Each row comes from the steps of one path. Every step used is in the known rows, and no mark comes twice. Write the path behind each row, first mark first.
(in the rows, 128 means zero)
Known rows
vugi nepep motiz: [130 180 144 154 112 118 131 141 122  94 109  68 122 132  91 106  91 108
 143 157 139 134  97 111 136 116  94 118 153 142 125 139 158 112 131  94
 118 157 121 111 149 122 136 132 149 143 118 127 136 150  94  97]
motiz nepep vugi febu sunugob: [129 107 102  99 154 157 141 118 101 120 116 200 145 164 133 131 126 149
  91 209  97 133 130 190 164 142 158 135 141 136  72 120 136 113 134 124
  90 126 110 116 160 104 128  78 110 169  60 109 153 131 160 184]
motiz nepep: [123 107 167  86 123 148 124 119 115 101 113 171 143 137 150 123 114 141
 118 150 121 114 132 137 132 108  96 124 112 126  94 109 131 129 142 134
 132 115 149 121 149 154 139  78 103 136  91 150 132 135 131 150]
sunugob zasa: [143 142 138  96  42 136 126 129 106 100 181 118 133 117 149 124 140 111
 114 115 113 146 118 139  99 114 125 111 137 103 117 136 132 128 122 140
 120 132 147 104 128 200 111 139 134 122 161 106 134 130 133 136]
lodir motiz: [ 98 146 103 129 150 150 119 102 126 115 115 152 163 117 111 162 140 133
 123 122 119 143 134 117 109 140 131 119 148 171  89 159 125 146 137 120
 164 144 132 122 118  86 127 150 111 116 150 123 129 113 109  88]
febu fenut zasa: [106 137  98  93  70 159 141 125 111 146 143 160 180 138 121 116 173 145
 107 125 106 129 154 125 127 143 149 156  89 106 107 126 128 121 193 105
 175 129 145 157 145 138  94  71 140 127 120  84 130 129 141 141]
kaguv sunugob febu fenut zasa vugi getov: [112 128 123  91 110 150  95 141  60 158 161 110 163 122 116 173 182 148
  65 153 153 160 170 100 126 178 171 134 105  73 130 127 100 137 167 131
 206 149 135 200 144 187  55  70 151  42 146  74 161 116 144 124]
lodir motiz nepep vugi getov: [ 93 120  87  83 228 166 154  98 134 125  98 178 169 123 135 150  88 112
  66 151 141 132 136  96 139 170 129 104 120 141  57 141 136 124 120 131
 176 140 147 138 154 156 139  81  77 156 140 135 158 138 132 153]
febu fenut zasa vugi getov: [120 141 121 124 129 158 107 127  85 177 145 132 162 117 124 143 154 155
  56 156 146 134 176  75 115 180 151 131 123  94 113 135 116 100 183 136
 218 131 131 167 131 166  89  64 125 100 122  76 164 143 151 145]
lodir vugi: [116 136 109 127 100 156 150 106 119 144  92 141 136 120 163 149 144 132
 128  95  98 126 111 176 104 154 124 142 145 107 133 128 150 168 123 110
 127 136  89 140 104 136 116 106 130 129 158 115 134 123 129 129]
vugi zasa fenut febu sunugob kaguv: [156 108 151  91 115 172 108 146  48  91 106 115 183 109 124 132 159 139
 146 141 151 137 142 194 144 189 201 122 129 178 105  98 106  71 158 131
  81 144 127 131 143 161  87 110 201  86  93 169 126 156 131 126]
zasa sunugob febu: [176 131 145 100 117 126 107 166 105 129 161 115 120 133 137 163 142 109
 112 134 133 149 122 140 130 135 178 112 128 140 139 108 166 123 144 103
 112 140 168 164 119 150  88 159 156 102 147 130 137 138 115  64]
fenut zasa vugi getov: [151 142 138 135 147 149 111 113  80 155 140 129 150 109 130 150 138 146
  77 148 140 130 162  55 108 171 149 126 129 113 111 119 115 113 153 136
 194 115 121 131 119 194 103  84 127  94 150 110 164 149 147 165]
febu vugi zasa fenut: [141 140 122 146 172 130  97 116 101 102 120 116 171 133 145 160 158 132
  85 144 195 143 127  92 109 152 183 109 130 203 133 114 174 121 166 138
 103 135 100 172  84 104  97 137 182  90  93 111 127 125 183 129]
zasa vugi: [149 140 162 139 119 134  88 133 105 158 141 139 124 100 134 125 126 158
  86 172 146 127 145 104 114 132 124 112 157 136 133 133 127 112 130 135
 143 129  98 117 120 132 152 123 118 116 120 125 137 141 107 119]
motiz nepep vugi getov: [120 107 107  85 213 150 160 116 135 132 107 161 144 129 148 125  80 107
  69 157 148 124 133 111 151 159 122 111 108 104  88 123 140 113 114 136
 154 126 144 141 158 186 137  65  89 167 120 141 159 147 142 182]
sunugob zasa fenut febu: [166 145 150  59  42 160 110 134  83  91 126 156 167 122 154 126 176 136
  78 104 122 146 116 158 127 175 175 121 133 145 123 130 140 135 190 145
 105 144 144 121 151 240  80 117 182 107 131 140 126 126  77 168]
kaguv sunugob zasa vugi: [120 150 160 112  40 137  65 134  78 130 181 120 149 107 156 132 135 143
  87 162 132 151 123 130  92 132 125 120 150 103 143 159 100 156 118 143
 118 145 103 124 137 183 120 125 136  87 171 106 137 100 113 143]
sunugob febu fenut zasa vugi: [155 135 145  80  59 159 107 138  67 161 186 164 160 104 116 134 194 169
  61 163 130 149 170 107 116 142 152 123 119 108 107 118 138 108 181 110
 188 142 129 155 129 166  87  72 138  71 114  86 143 157 115  93]
fenut zasa sunugob febu vugi nepep: [200 169 129 130  85 171 113 147  87  88 180  89 167 149 127 194 161  61
 113 165 143 166 108  81 107 140 148  94 112 156  86 119 176 134 157  79
 156 101 139 178  92 158  77 133 166  93 163 135 153 162 168  70]
fenut febu sunugob: [123 144 145 136 119 167 114 133  75 118 127 153 160 115 108 143 155 145
 130 156  99 129 123 190 155 162 172 157 118 135 122 122  79 118 174 133
 123 116 149 126 159 137 103 113 159 112  96 138 130 127 130 133]
motiz nepep vugi: [128 108 117  59 165 155 158 115 141 123 117 203 152 126 146  94  90 121
  75 171 122 112 114 138 157 130 106 114 103 132  85 114 157 125 113 108
 114 127 128 116 168 154 167  68  85 191 108 158 134 157 110 166]
zasa vugi nepep: [169 152 151 159  90 152  89 156 120 136 138  89 113 110 125 144  97 115
 116 184 148 140 132 110 112 122  82  97 164 143 100 148 142 107 115 109
 148 130  85 151 104 142 155 121 116 136 118 138 167 158 114 118]
fenut febu: [147 129 133  99  97 159 116 134  94 103 106 173 157 112 127 136 160 127
 121 112 110 120 118 136 139 161 146 127 125 149 136 119 117 127 165 138
 130 112 144 115 143 180 120  98 149 121 104 164 135 143  95 123]
kaguv sunugob febu: [119 109 125  81 109 121 109 142  91 102 159 109 130 136 123 173 163 119
 136 124 131 167 124 157 143 131 159 131 107 111 146 120 107 174 105 117
 111 153 135 174 144 160  75 128 160  47 155 130 129  97 125 102]
kaguv sunugob febu vugi: [123 131 132 115 137 131 104 117  69  91 170 109 163 147 120 192 195  96
 105 143 168 173 111 112 125 131 168 109 109 126 140 128 113 179 121 139
 135 135 116 177 123 134  61 141 168  34 161 111 117  98 161  60]
zasa sunugob febu fenut: [128 127 121  86  87 137 102 186 117 167 164 117 139 142 124 151 164 118
  89 144 152 155 147 166 134 142 176 121 122 106 137 127 160 104 184 105
 145 156 173 210 139 113  76 132 152 111 110  81 136 122 133  42]
vugi zasa sunugob: [138 138 125 160 136 133  76 168 127 131 127 116 149 117 159 151  97 116
 143 136 126 119 123 115 108 144 164 121 133 197 162 102 173 111 152  98
  90 119 151 167  92  94 133 147 152 146 107 127 150 146 165 103]
fenut febu sunugob zasa vugi nepep: [176 178 175 139   6 190  76 161  64 103 172 103 141  90 128 155 133 118
 109 195 115 155 125 157 107 145 115 110 164 125  93 153 108  99 147 123
 137 122 120 126 128 206 127 118 144 120 118 132 172 156 123 122]
febu sunugob zasa vugi nepep motiz: [139 213 193 166  50 135  96 144  74 111 167  63 128 108  99 105 100 136
 104 214 137 150 108 136 110 121 109 115 182 119 113 158 131  91 138 107
 116 163 114  92 148 142 130 139 153 121 133  97 142 150 101 103]
lodir motiz nepep vugi: [107 124  92  64 185 172 149  91 139 117 107 223 181 118 138 118  99 127
  68 166 111 125 120 130 140 137 114 105 125 169  53 141 150 137 122 107
 140 140 131 114 161 127 165  90  70 176 133 161 134 142  97 132]

Which path is each row?
[133 119  75  82  58 155 137 127  95 123 126 178 173 169 128 136 196 155
 100 128  92 137 160 127 128 151 161 141 124 120  94 116 142 122 197 115
 162 131 122 142 134 137  73  58 145 124  78  63 148 132 158 156] -> vugi febu fenut zasa
[144 110 149  99  96 177 126 139  51 101 118 124 174 116 109 125 156 122
 161 140 129 131 140 202 146 172 173 125 130 127  93 113  73  86 138 139
 114 126 136 100 167 173 103 110 164 105 127 171 121 154 107  97] -> fenut febu sunugob kaguv
[143 148 131  94  27 170  83 162  81 130 172 103 153 124 116 167 162 126
 101 178 133 171 145 130 121 137 121 125 117 111  99 139 126 138 149  85
 174 152 106 207 134 165  81  82 149  72 132 103 167 130 123 104] -> kaguv sunugob febu fenut zasa vugi nepep
[137 125 100  42 166 192 108 114 101  76  73 237 211 102 150 140 135 149
  62 144 128 128 123 138 144 186 169 110 125 238  81 109 169 124 188 114
 108 146 136 129 142 171 124  71 141 128  72 181 147 154  91 153] -> lodir motiz nepep vugi zasa fenut febu
[174 152 151 132 147 138 103 141  84 118 175 113 153 144 130 184 175  86
  81 158 170 159 111  97 112 139 186  90 127 147 130 120 170 135 157 123
 138 116 143 169 104 123  76 160 164  84 150 118 122 135 157  34] -> zasa sunugob febu vugi
[158 211 187 150  27 159  85 148  49  94 153  87 147  94  96 110 124 131
 102 203 122 144  98 144 120 142 123 109 179 137 119 147 121  94 165 114
 117 149 122  82 165 183 124 115 170 119 112 123 147 161  75 100] -> fenut febu sunugob zasa vugi nepep motiz
[114 107  75 102  91 135 119 157 116 145 109 152 134 174 126 141 178 144
  98 143 130 143 157 156 138 138 152 124 163 114 116 139 150 104 176 142
 145 156 110 166 133  96  95  94 135 139  46  54 148 116 154 114] -> vugi febu fenut
[155 134 128  99  67 127 111 128  91 110 144 126 139 168 153 144 171 161
  85 159 125 170 133 193 128 149 201 138 167 127  95 139 135 124 168 152
  77 160 114 136 139 161  57 146 181 112 113  63 132  93 153 200] -> vugi febu sunugob zasa fenut
[163 108 129 117 119 145  98 171  97 110 125  87 162 115 148 135 104  94
 168 118 154 118 132 128 103 157 166  92 141 180 129  95 156  77 118 105
  87 132 135 138 108 140 125 142 157 130 136 166 141 169 145  72] -> vugi zasa sunugob kaguv
[158 208 157 143 121 141 113 123  82  75  90  95 169 148  97 122 146 106
  83 170 186 148  86  91 139 160 147 104 151 181 121 143 164 122 194 117
 119 148 102 120 149 143  95 121 201 114 105 134 115 141  86  94] -> zasa fenut febu vugi nepep motiz
[160 138 137  78 117 149 111 131 102 114  85 163 161 132 140 126 167 149
  88 122 140 130 122 152 150 181 183 131 125 167 128 120 134 134 197 141
 112 136 129 136 152 180  94 108 179 111 104 153 116 119  74 163] -> zasa fenut febu
[163 184 156 145 123 127 133 133  76  71 152  62 135 136  83 144 143  84
 110 170 176 165  93  88 130 115 121  85 148 144 119 128 172 111 135 104
 137 149 119 124 123 131  96 141 171  84 121 119 131 158 123  32] -> sunugob febu vugi nepep motiz
[ 96 119 141  86 146 167 120  95 115  88 108 195 176 126 136 157 124 148
 111 139 112 130 140 128 119 118 104 119 127 158  55 138 125 146 149 127
 164 130 153 117 139 121 138 101  88 127 118 142 129 128 118 122] -> lodir motiz nepep
[117 149 150 132  50 148 126 129  88 111 192 107 143 119 129 129 146 133
 122 151 102 151 123 181 111 122 153 138 130  94 106 141  97 124 132 138
 111 131 156 113 144 158 102 142 145 122 156  89 130 117 165 147] -> febu sunugob zasa
[157 157 138 116 132 162 114 113  62  96 132 113 183 133 149 175 185  96
  44 125 189 159 123  81 108 199 195  96 130 131 116 142 122 130 192 179
 170 122 142 144 126 236  51 116 184  79 149 105 139 122 157 145] -> sunugob zasa fenut febu vugi getov
[ 96 140 136 100  37 130 102 131  99  94 169 105 157 133 154 135 141 111
 131 115 110 155 108 157 107 125 132 139 123  92 142 150  97 175 110 140
 107 145 133 137 150 184  94 134 148  97 187 104 127  81 137 153] -> kaguv sunugob zasa
[117 133 132  78  52 157  85 140  62 159 177 153 176 118 119 144 195 163
  72 165 128 158 159 122 122 153 157 142 109 101 129 127 114 145 172 107
 173 153 117 178 148 154  73  68 150  52 138  85 139 118 114 105] -> kaguv sunugob febu fenut zasa vugi
[121 188 133 153  90 142 147 123 114 109  81  78 124 126 120 122 104 114
 136 126 117 130  86 147 113 138  89 125 170 123 129 142 174 137 125  83
 118 162  90 115 127 126 125 110 152 138 145 123 134 143  89 102] -> lodir vugi nepep motiz
[158 123 119 136 151 139 110 132  67  75 184 117 149 103 123 195 179 103
 115 132 169 157 126  82 102 121 160  83 126 182 139  89 162 105 120 126
 131 119 127 158  64 130  93 131 165  47  90 116 149 168 212  41] -> sunugob febu vugi zasa
[133 147 129 143 190 163 120 110  73 107 117 123 177 126 125 181 169  90
  80 127 174 139 127  69 122 188 167 101 122 128 128 132 114 120 171 169
 192 103 138 143 119 184  82 101 157  91 121 128 147 135 173 105] -> fenut febu vugi getov
[135 120  69 114 171 141 134 138 138 118 137 151 147  91 140 119  96 112
 109 138 124 122 118 117 132 141 138 108 127 182 135 101 169 101  97 100
  88 136 110 138 104 124 159 107 123 157  96 143 155 171 157 126] -> nepep vugi zasa
[135 147 145  56  38 154  89 134  78  87 116 144 184 136 162 134 177 133
  88 109 125 151 105 170 133 179 182 143 120 140 137 140 109 171 184 144
  91 149 136 143 171 228  70 112 194  83 150 137 119  84  78 182] -> kaguv sunugob zasa fenut febu
[122 128  97  91  77 159 108 179 101 156 139 122 152 115 155 177 171 123
 102 113 123 148 138 179 108 155 174 121 136 132 151 106 190 117 173  86
 131 160 146 226  93 114  72 111 162 100  97  72 156 141 171  37] -> lodir vugi zasa sunugob febu fenut
[158 120 119  50  91 151 134 121  98 103 131 185 160 169 166 116 144 155
  46 193 118 158 119 201 144 149 183 132 149 130  58 132 157 124 160 140
  67 162 117 123 171 180  90 101 147 155  96  88 139 112 136 229] -> motiz nepep vugi febu sunugob zasa fenut
[160 198 162 149  84 140 112 128  84 111 132  99 144 113  99 100 105 136
 112 182 129 130 113  72 117 131 101 119 152 145 111 130 161 106 153  86
 141 142 102  84 142 149 134  96 146 123 129 126 144 169  76 119] -> fenut zasa vugi nepep motiz
[130 199 145 142  61 146 109 141  89 140 133  94 155 121  90  89 124 143
  89 193 142 135 128  92 125 136 107 125 149 130 109 142 158  95 184  85
 166 161 110 119 154 128 122  86 148 131 104  89 143 160  86  98] -> febu fenut zasa vugi nepep motiz
[144 154 139 133 129 169 109 106  68  97 126 157 187 123 124 161 185 103
  90 139 149 135 106  94 121 161 155 103 123 157 125 130 122 133 176 150
 152  98 122 118 119 156 103 105 160  98 111 147 120 141 133  84] -> fenut febu vugi
[120 123  95 140 109 153 127 122 107 110 101 135 141  89 169 166 136 136
 144  91 100 118 117 152  91 150 128 127 144 159 148  98 165 142 113  99
 108 133  93 153  68 131 126  99 141 110 115 118 157 152 179 120] -> lodir vugi zasa
[151 128 126  91 120 156 115 141  63 163 177 126 149 109 115 169 176 151
  53 150 150 152 179  82 115 174 168 117 122  90 111 119 122  95 171 132
 222 142 143 177 127 200  66  73 139  59 127  76 170 150 144 111] -> sunugob febu fenut zasa vugi getov
